Each row was made from one path, in order. Every step used is in the known rows, and no mark comes twice. Write each row's path.
Known rows:
mudu/negez/fetin/vusir/penas: [-23, -4, -15, -31, -7, 1, -3, -4, -6, -5, -5, 5, -35, -8, 21, 10, -4, 24, -2, -15, -3, 1, -10, -7]
vusir/fetin/famufe: [8, 1, -3, 1, -20, -4, -21, -3, -5, 8, -2, -2, 6, -1, -5, 6, 26, 5, -2, -28, 13, -16, -22, -3]
penas/vusir/mudu/negez/fetin: [-6, -16, 2, -21, -14, -8, -12, 3, -21, 2, -12, 1, 2, -6, 36, 6, 8, 8, 0, -5, 2, 8, 5, -15]
famufe/fetin/negez/mudu: [10, 2, -11, -6, -25, 2, -14, -13, 1, -10, 16, 2, 14, -1, 8, -8, 5, 12, 4, 32, -2, 6, -13, -4]
mudu/negez/fetin: [-1, -6, -2, -12, 8, -3, -4, -7, 3, -2, 1, 0, -12, -4, 20, 8, -14, 23, -3, -4, 2, 2, -10, 3]
fetin/negez/mudu/vusir/penas: [0, -6, -10, -27, -13, -1, -1, -2, -17, 1, -9, 14, 4, -3, 18, -6, 20, 0, 5, 13, -3, 16, 8, -17]
fetin/vusir/mudu: [-14, -6, -17, -11, -29, 7, -4, 8, -9, 3, -10, 5, 13, -2, 19, 3, 20, -8, 4, 8, -5, 8, 1, -14]
famufe/fetin/vusir/penas/fivo: [-24, 4, -12, -7, -17, -2, -28, -4, -24, -18, 10, 13, -33, 0, 6, 3, 12, 1, -1, -21, 11, 10, 8, -14]
penas/famufe/fetin/vusir/mudu/negez: [-4, 1, -22, 8, -40, -6, -12, 0, -4, -1, 6, -3, 14, -1, 27, 16, -13, 5, 5, 21, -7, 2, -7, -9]
loti/fetin/negez/mudu/vusir: [2, -10, -7, -13, -16, 4, -6, -5, -9, 4, 5, 15, 18, 1, 24, 4, 17, 4, 2, 13, 8, 30, -10, -5]
mudu/vusir/fetin: [5, -5, 0, -1, 9, -3, -22, 5, -8, 23, 0, -1, -5, 7, 23, 13, 4, -2, 3, -18, 17, 16, -5, -8]
vusir/mudu/negez: [5, -12, -2, -7, -19, -4, 4, -1, -16, 2, -4, 0, 22, -5, 25, 2, 8, 2, 2, 28, -7, 1, 9, -11]
negez/mudu/vusir/penas/fivo: [-15, -11, 2, -27, 4, -4, -19, -4, -16, -10, -6, 20, 12, -3, 19, 5, 23, -10, -2, -24, 11, 23, 29, -15]
vusir/fetin: [8, -1, -1, 2, -5, 0, -22, -3, -2, 15, 7, -4, 0, 2, 6, 4, 4, 4, 8, -11, 8, -1, -12, -8]
vusir/mudu: [3, -6, -2, -5, -23, 3, -8, 0, -9, 7, -4, 1, 25, -1, 13, -4, 16, -8, 4, 16, -3, 7, 8, -12]
loti/fetin/vusir/mudu/negez: [-15, -14, -13, -11, -35, 3, 0, 0, -16, 2, 4, 7, 9, -5, 30, 13, 14, 8, 2, 17, -1, 15, -7, -9]
vusir/penas: [-4, 0, 2, -10, -9, -1, -4, -4, -11, 1, -3, 1, -15, -3, -4, -5, 4, 2, 4, -1, -4, -1, 7, -10]
famufe/fetin/vusir: [-13, 6, -15, -1, -12, 1, -15, 0, 4, -8, 11, -3, -19, 4, 7, 8, -10, 8, -4, 6, 4, 5, -11, 1]
mudu/vusir: [-4, -3, -1, -4, 16, -3, -1, 8, -4, 6, -8, 4, -5, 5, 15, 9, -5, -4, -5, -6, 8, 17, 8, -1]
penas/famufe/fetin/negez/mudu/vusir: [13, 7, -17, 6, -19, -5, -17, -4, 2, -1, 6, 6, 20, 6, 19, 5, -9, 0, 4, 17, 5, 18, -11, -5]
vusir/penas/famufe/fetin: [4, 14, -5, 8, -26, -6, -23, -11, -3, 1, 13, -6, -17, 1, -9, 0, -15, 2, 6, 1, -1, -1, -3, -6]
mudu/vusir/penas/famufe/fetin: [1, 11, -6, 5, -11, -8, -25, -3, -6, 9, 5, -3, -21, 6, 6, 9, -20, -2, 0, -4, 6, 13, 5, -9]

Which path is each row?
[15, -4, -9, -9, -25, 2, -16, -10, -4, 9, 8, 4, 25, -2, 14, -5, 25, 5, 16, 9, -1, 2, -21, -14]
vusir/fetin/negez/mudu
[-3, -2, 1, 1, -30, 0, -10, -8, -6, -5, 3, 4, 5, -3, -12, 4, 20, 8, -10, -19, 13, -3, -18, 5]
loti/fetin/famufe
[-1, 2, -5, -12, -15, 0, -18, -6, 5, -8, -7, 3, -3, -4, -3, 3, 12, 14, -12, -36, 13, -7, -22, 5]
negez/fetin/famufe
[-8, 14, -22, 13, -22, -1, -16, 1, 10, -6, 9, -3, -10, 5, 1, 13, -20, 3, 2, -6, 2, 0, -15, 2]
penas/famufe/fetin/vusir
[-19, -3, -11, -5, -21, 8, -6, 0, -2, 0, 7, 5, -14, -1, 7, 10, 8, 6, -1, -12, 8, 12, -17, 2]
loti/fetin/vusir
[-9, 1, -17, -5, -37, 5, -23, 0, -7, 2, 5, -2, 6, 2, 19, 4, 8, -1, 1, 22, 3, 14, -5, -13]
famufe/fetin/vusir/mudu
[5, -8, -4, -17, -15, -3, -29, -3, 4, 9, -6, 1, 33, -2, 13, 13, 26, 4, -8, -28, 16, 4, -10, -2]
negez/mudu/vusir/fetin/famufe
[8, -3, -10, -11, -18, 1, 3, -6, -1, -8, 0, 8, 26, -4, 7, -9, 18, 4, 7, 21, -7, 2, -9, -7]
fetin/negez/mudu
[5, 1, -15, -11, -21, -3, -1, 0, -11, 3, -10, 14, 14, -2, 14, -1, 9, -7, 11, 1, -5, 10, 0, -15]
fetin/negez/mudu/vusir/penas/famufe
[-15, -9, -13, -11, -44, 11, -13, 1, -11, 8, 4, 7, 13, -1, 18, 6, 24, -3, 4, 6, 5, 20, -10, -11]
loti/fetin/vusir/mudu
[4, -9, -2, -18, 1, 1, -28, -3, 8, 19, 2, -2, 24, 3, 25, 13, 7, 1, 2, -11, 11, 21, 0, -7]
negez/mudu/vusir/fetin
[-8, -6, -18, -7, -28, -2, -11, -1, -10, -3, 6, -3, 5, -2, 31, 11, -2, 12, -2, 33, -5, 8, -3, -11]
famufe/fetin/vusir/mudu/negez
[5, -6, -7, -10, -31, 7, -5, -13, -5, -3, 12, 12, 22, -4, 8, -6, 21, 9, 9, 18, -1, 13, -18, -3]
loti/fetin/negez/mudu
[-8, -3, 0, -14, 4, -3, -6, 4, -15, 9, -9, 5, -20, 1, 11, 4, 2, -4, -3, -7, 5, 13, 15, -11]
mudu/vusir/penas
[-18, 2, -15, -18, -4, 8, -13, 0, 10, 1, -3, 4, -20, -1, 14, 8, 2, 13, -3, -27, 6, 9, -18, 0]
negez/fetin/vusir
[7, 12, -14, 8, -18, -8, -15, 1, -23, 6, 3, 7, -25, 7, 12, 1, -8, -1, 8, 7, 4, 9, -8, -14]
mudu/vusir/penas/famufe/fetin/negez
[-11, -12, -17, -12, -24, -1, 8, 7, -13, -1, -9, 5, 13, -6, 31, 10, 11, 3, 1, 20, -9, 1, 3, -12]
fetin/vusir/mudu/negez
[2, 6, -7, -10, -20, -5, -31, -12, 7, 2, 8, -3, 9, 1, 10, 8, -19, 1, 1, 1, 2, 19, 10, -6]
negez/mudu/vusir/penas/famufe/fetin
[8, -1, -10, -8, -11, -2, -18, -6, -2, -2, 8, 5, 10, 4, 25, 1, 0, 8, -2, 27, 6, 22, -6, -6]
famufe/fetin/negez/mudu/vusir
[4, -8, -10, -15, -3, 0, 2, 3, -8, 2, -8, 12, 19, 0, 24, 0, 12, -1, 2, 12, 1, 17, 0, -8]
fetin/negez/mudu/vusir
[-18, -6, -17, -20, 1, 0, -1, 1, 5, -7, -4, 4, -19, -5, 26, 15, -9, 23, -4, -13, 1, 4, -17, 1]
mudu/negez/fetin/vusir
[-1, -4, 7, -1, -7, -8, -22, 6, -17, 10, -2, -5, -13, 2, 11, 8, 14, -2, 7, -27, 11, -3, -1, -13]
penas/vusir/fetin
